Each row comes from the steps of one walk. Every step used is in the known rows, and no mark comes twice. Write the walk behind each row, first mark first.
Known rows:
bimu-bofu-kiten-fufa-tisip: [ 10 -12 -10   2  17 -10 -43 -67 -27 -14  19  41 -14  33  32  -1  14  -6
  22  25   5  12  24 -44   1  45  34 -47 -49 -24]
zalev-bofu-pufuf-bimu-tisip-fufa: [  2  17  13 -19  24  -6 -23 -48 -33  28   6  -3 -37  30  -6 -20   7  -4
  21  70 -33  39  14  -6 -13  58  32  35  28  17]
fepu-bofu-zalev: [ 51  17  27  -8  29  32   4 -22  -4   1  20  14 -24  -2  64 -18  26  19
  32  34 -14 -31  30 -18 -15  19 -16  44  45 -41]
bipif-zalev-bofu-fepu: [ 44 -24  32 -14  17  37   0 -13  -3  21  17 -12 -43  -1 -20  -2   7   1
 -19  11 -20 -27  19 -38 -11  24 -16  25  13 -46]
bofu-kiten-fufa-tisip-bimu-pufuf-meker: [-14  58 -11  12  -5   5 -91 -50 -31  -8  32  26   2  41  18 -25  36  32
  51  28 -27  35   4 -37 -13  72 -10 -44  -9  62]
bimu-tisip-fufa-kiten: [ 48 -41 -15  -2  24  17  18 -23 -16  -7   2  13  -8  50 -16  24 -20  -7
  31  53 -18  10   8 -11 -16  16  60 -39  40 -17]
bofu-kiten: [ 20 -14   6  14   7  -4 -15 -52   3  -4  26  36  18  19  12  -7  -7  -8
   7  -4  -5  28  10 -23  31  21  19   8   9  -2]
tisip-bimu-pufuf: [ 13  19 -18 -28   0  30 -36 -19  -9  15   6  13  -6  17  26   0  28  68
  29  33 -44  19  -2  -1   3  36   9 -47  20   3]
limale-bipif-zalev-bofu: [-27  13 -11 -20 -19  12  -4  26  12  49  11 -21 -14  11 -24 -13  32 -20
  12 -21 -43   2   8   9   0  27  17 -19 -16 -31]
bofu-kiten-fufa-tisip-bimu-pufuf: [ 19  10 -26 -25   8  26 -56 -53 -22   7  21  38  -9  30  41   0  35  63
  40  42 -38  21  10 -27   2  60  19 -71  -4  -8]
kiten-fufa: [-25  -6 -34  20  19   1 -34 -16 -32  15   1   4 -17   4  15 -29 -11   6
  -2  15  -5  -9  12 -12 -11  14  -2 -21  -3   0]
meker-pufuf: [ 35  66  -8 -21 -11 -19  13   2 -32  -7  17  -7   1 -45   7  11  30  12
 -18  10  -4  13  -6 -17   6  17  -8 -49   8   7]
meker-pufuf-bofu-kiten: [ 41  48  11   1   1 -12 -32 -70 -11  10  15  31  41  15  30  -5  -6 -17
   2  15 -11  26  17  -5  35  31  35 -19  19  17]
pufuf-bimu-tisip-fufa: [  5  16  13  -7  18  -8  -6 -47 -30   2 -28 -11 -33  31  -3 -11  -6  -2
  21  65 -17  29   9  -3 -15  48  18  21  36  16]
bimu-bofu: [  5  21  19  -5   5  -5 -23 -35  -6   7 -19  -8  -4  27  18 -11   2   9
   0  16 -26  30   3   2  25   1  50  14  20  -5]
limale-bipif-zalev: [-31  26  -9 -17 -46   8  32  18  37 -17 -29 -21   1   3  18  14   5 -20
  16 -37  -5   7   6  29  -7  16  -2 -45  -9 -36]
kiten-fufa-tisip-bimu-bofu-pufuf: [  6  17  15 -22  20   9 -53 -57 -16  31  67  28 -11  17  55 -20  22  18
   9  50 -46  32  12 -19  -1  24  54 -18  -8  10]
fufa-kiten: [ 39 -40 -17  -4  10  22  17  -5   6  -9  13  16  29  25 -12  26  -5 -11
  31  13 -14  -9   0  -5  -7  -8  39 -45  21 -22]
kiten-fufa-tisip-bimu: [ 10 -10   4   7  11  24 -27 -24 -29  18  32  21 -22  21  18 -10  29  24
  20  52 -34 -31   2 -45 -42  15 -12 -99  -6   7]
fepu-bofu-pufuf-bimu-tisip: [ -1  45  16 -45   9 -10 -41 -33 -29  13   3   6 -27  15  -6  -8  27   9
  36  44 -21  37  17  30  10  67  -2  48  -1   0]
bipif-zalev: [ 18  18  -4 -28 -13   0  17  14  23 -23 -15 -33 -11   6  11  46  22  -8
   5 -17  -7  -8   6  39  -6   1  -3 -33 -24 -25]
bimu-tisip: [ 11  19  -2  -8   0 -15 -19   4 -29 -12 -13   3 -50  34 -45  14  -7  12
   7  22   8  36  14   7  11  46  11  22 -14 -15]
pufuf-bofu-bimu-tisip-fufa: [ 23  11  23   3  28   0 -13 -46 -28   9   4   6 -37  48   4   1 -24  -2
   3  79  -2  29  14   1 -11  34  29  17  36  29]
bipif-zalev-bofu-kiten-fufa-tisip-bimu: [  24   -9    2    0   16   25  -35  -32  -25   30   44   21  -25   32
   13   -4   44   17   23   46  -50  -25   10  -42  -32   28    2 -103
  -14   -6]
bipif-zalev-bofu-bimu: [ 20   5  30 -19  18  16 -14  -4   4  40  77   5  -3  17 -10  21  39  -4
   6  29 -19   4   4  14   3   4  -3  14  -1  21]
bofu-bimu-tisip-fufa: [ 24  -1  19   3  28   0  -1 -35 -28   2  14   5 -45  40  -3   4 -18   4
   3  71  -1  35  10 -13 -10  33  18  19  33  20]

Which walk is each row?
[ -1 -12 -22  -3  12  -6 -27 -28 -26 -15  12  25 -22  13  22   7  18  -6
  19  22  14 -13  17 -34 -22  33   7 -58 -62 -23] : kiten-fufa-tisip
[ -7   5   1 -29  20   6 -41  -8  -5  57  87  20  -9  -7   5 -20  29  -4
   1  15 -38  23  11  -4   7  24  36  36 -24   4] : zalev-bofu-pufuf
[-18  68  -3   7 -15   7 -72 -21 -20  -5  18   4   5  28   5 -22  33  37
  43  19 -30  31  -7 -15 -14  52 -19 -25  11  70] : tisip-bimu-pufuf-meker
[-25  67 -12   3 -16  -5 -70 -18 -16 -16   7   4   9  23   4 -15  26  24
  40   2  -9  43  -2  -5   0  57 -11   2  -9  58] : bimu-pufuf-meker
[-10  46  34 -21  -2  -8 -33 -66  -6  14 -36 -16  24  21  24 -23  22   1
  29  28 -40  33   0  15  20  18  37  30  36  14] : pufuf-bimu-bofu
[ 15  -1   1   3  20  -6   1 -26 -29  -2 -17  -6 -53  36  -8  -4 -23   3
   1  56  -6  29  11 -14 -11  36  27   9  26   3] : bimu-tisip-fufa
[-27  58  11   9  -7 -14 -62 -19 -10  -5  58  13  11   8  11 -24  20 -12
  23   5  -7  35   0 -13 -13  36  -8  24 -19  73] : bofu-pufuf-meker
[ 22   7 -26 -34  17  33 -59 -52 -25  21  20  35 -17  25  57  -8  42  69
  42  43 -50   8  14 -20   4  57   6 -69   2 -17] : fepu-bofu-kiten-fufa-tisip-bimu-pufuf
[ 34  61  25 -17   8 -11 -33 -21 -38   3  22  16 -26  36 -24  23   1   8
   6  61  12  43  15  23  16  48  11  14   3  27] : meker-pufuf-bofu-bimu-tisip
[-17  66   6   3  -8   0 -73 -29 -14 -13  38  14  15  28  10  -8  31  25
  42  18  -3  49  -4  -5   0  52 -17  12  -2  76] : bofu-bimu-pufuf-meker
[ 16  29  45  -3  14  13 -26 -40   3  24  44  22  35  23  27   9  -6 -12
   9  47   6   2   6  30   5  -6   5  14  21  52] : pufuf-bofu-bimu
[  2  81  15 -35 -15 -18  -5 -40 -23   1 -11 -13  42 -41  14 -10  53  -4
  30  25 -24  13  -8   9  -3  34 -24 -13  27  30] : meker-pufuf-bimu
[-42  48  19 -46 -16   2 -29 -42  11  42  28   0  37 -14  21 -29  51 -26
  50  14 -48  26   4  26  -5  47   7  28   3  15] : limale-bipif-zalev-bofu-pufuf-bimu
[-20  42  25 -40  -2  -5 -29 -56   2  17  23   9  44 -19  32 -17  39 -15
  43  27 -29  22  -1  23  -5  31  -1  39   8  31] : bofu-pufuf-bimu
[ 51  61  23  -3  13  34 -30 -52  -4  -3   6  23  10  33  58  -4  13  25
  47  63 -17   0  30  -7 -18  41  34  15  45  -9] : tisip-bimu-pufuf-bofu-zalev
[ 23  38  29 -10  11  -4 -36 -23 -26   5  20  18 -26  51 -27  20 -10   5
  12  56  13  40  18  27  14  42  14  30   0  22] : pufuf-bofu-bimu-tisip
[ 48 -16  60   5  19  43  -8 -55 -14   9   0   3 -33  15  15 -25 -16  29
 -19  44 -30  -9  11 -59  -8  10   1  12  63 -20] : tisip-bimu-bofu-fepu
[  -1   -6    0    6   -2   30  -27  -31  -17   32   38   26  -20   32
   17  -19   36   12   29   37  -48  -16    9  -49  -31   35    1 -109
   -7   -9] : limale-bipif-zalev-bofu-kiten-fufa-tisip-bimu
[ 20  18  22  -7  10  -7 -20  -8 -26  -7  31  19 -41  40 -37  22   0  14
   9  46  16  44  12  10  13  41  -1  34  -3  14] : bofu-bimu-tisip
[ 53  -7 -11 -16  17   9  19 -36 -26  -9  -2   8   8  31 -11  24   1  -8
  39  63 -27  16   5 -11 -15  31  50 -48  48  -8] : meker-pufuf-bimu-tisip-fufa-kiten
[ 51 -44  -4  -5  33  23   8 -24 -19  16  33  19  -8  55 -26  22  -7  -8
  33  65 -28  13   8 -16 -14  21  60 -27  42  -7] : zalev-bofu-bimu-tisip-fufa-kiten
[ 54 -27   1  -3  29  22   6 -39 -14   2  15  21   8  60  -6  26 -22 -14
  34  70 -17  10  11   1 -15  16  63 -34  47   3] : pufuf-bofu-bimu-tisip-fufa-kiten
[  6 -19 -20   0  20  -5 -45 -49 -29   3  36  41 -17  26  14  -6  24 -11
  23  21   0   1  24 -49  -6  51  22 -49 -58 -26] : zalev-bofu-kiten-fufa-tisip
[ 58 -43  -1 -12  37  28  15 -29 -16   8  22  19 -11  46   3  20  -9   0
  33  64 -25  -1  10  -5 -13  13  40 -30  52 -15] : fepu-bofu-bimu-tisip-fufa-kiten
[ 13  14  22  -1  13  13 -41 -52 -26  22   0   5 -20  43  31 -20  21  28
  13  51 -48   9   6 -30  -5  13  41 -56  16   0] : kiten-fufa-tisip-bimu-bofu
[ 46 -29  -5 -28  31  22   3 -44 -15  12  15  17   0  36  14   9   2  -5
  46  64 -40   6  12   0 -15  28  49 -22  49 -13] : fepu-bofu-pufuf-bimu-tisip-fufa-kiten
[ 60  85  28  -1   8  11  -7 -41 -14 -13  11  12  12   3  49   2  14  -3
  24  52   3  -3  29 -14 -15  30  26  14  40  -7] : meker-pufuf-bofu-zalev
[ 14  22  -7 -12  10 -18 -42 -79 -38 -15  14  34   0  15  38  -3  35  -6
  30  36  -5  17  21 -43   2  58  24 -57 -38 -13] : meker-pufuf-bimu-bofu-kiten-fufa-tisip
[ 14  19  32  -2   6 -10 -38 -97  -1   6   1  26  36  35  28 -23   9  -8
  27  16 -31  52  10 -13  44  33  47  28  35   7] : pufuf-bimu-bofu-kiten
[ 19   0  10  11  14  23 -42 -51 -28  26  30  33  -5  35  29 -13  19  14
  23  57 -37 -27  10 -40 -30  23   5 -98   0  13] : pufuf-bofu-kiten-fufa-tisip-bimu
[ 17   8 -27 -28  15  29 -65 -49 -26  27  33  35 -14  34  28  -9  45  61
  40  44 -51  20  11 -31   4  65  25 -66  -8 -11] : zalev-bofu-kiten-fufa-tisip-bimu-pufuf
[ 23  -7  38 -21  31  26 -10 -20   0  36  61  19  -4  -3  44  -6  21  19
   6  34 -12 -18   3  16   8 -11 -41  22  31  21] : fepu-bofu-bimu
[-25  69  21   7  -6 -16 -73 -36 -13   0  49   8   9  21  20 -30  21  -6
  23  13 -19  50   1 -11  -1  37  18  31  -8  71] : bimu-bofu-pufuf-meker
[  2  -3   0  -1  -7   5 -19 -33  12  32  34  21   7  28  -7 -17  15 -23
  16 -18 -33  29  17 -16  30  41  31  -3  -1 -22] : limale-bipif-zalev-bofu-kiten
[  9  16  15 -27  26  -2 -15 -53 -30  20  -8  -4 -40  21  23 -21   4   3
  21  69 -31  26  14   3 -11  51  14  29  38  11] : fepu-bofu-pufuf-bimu-tisip-fufa
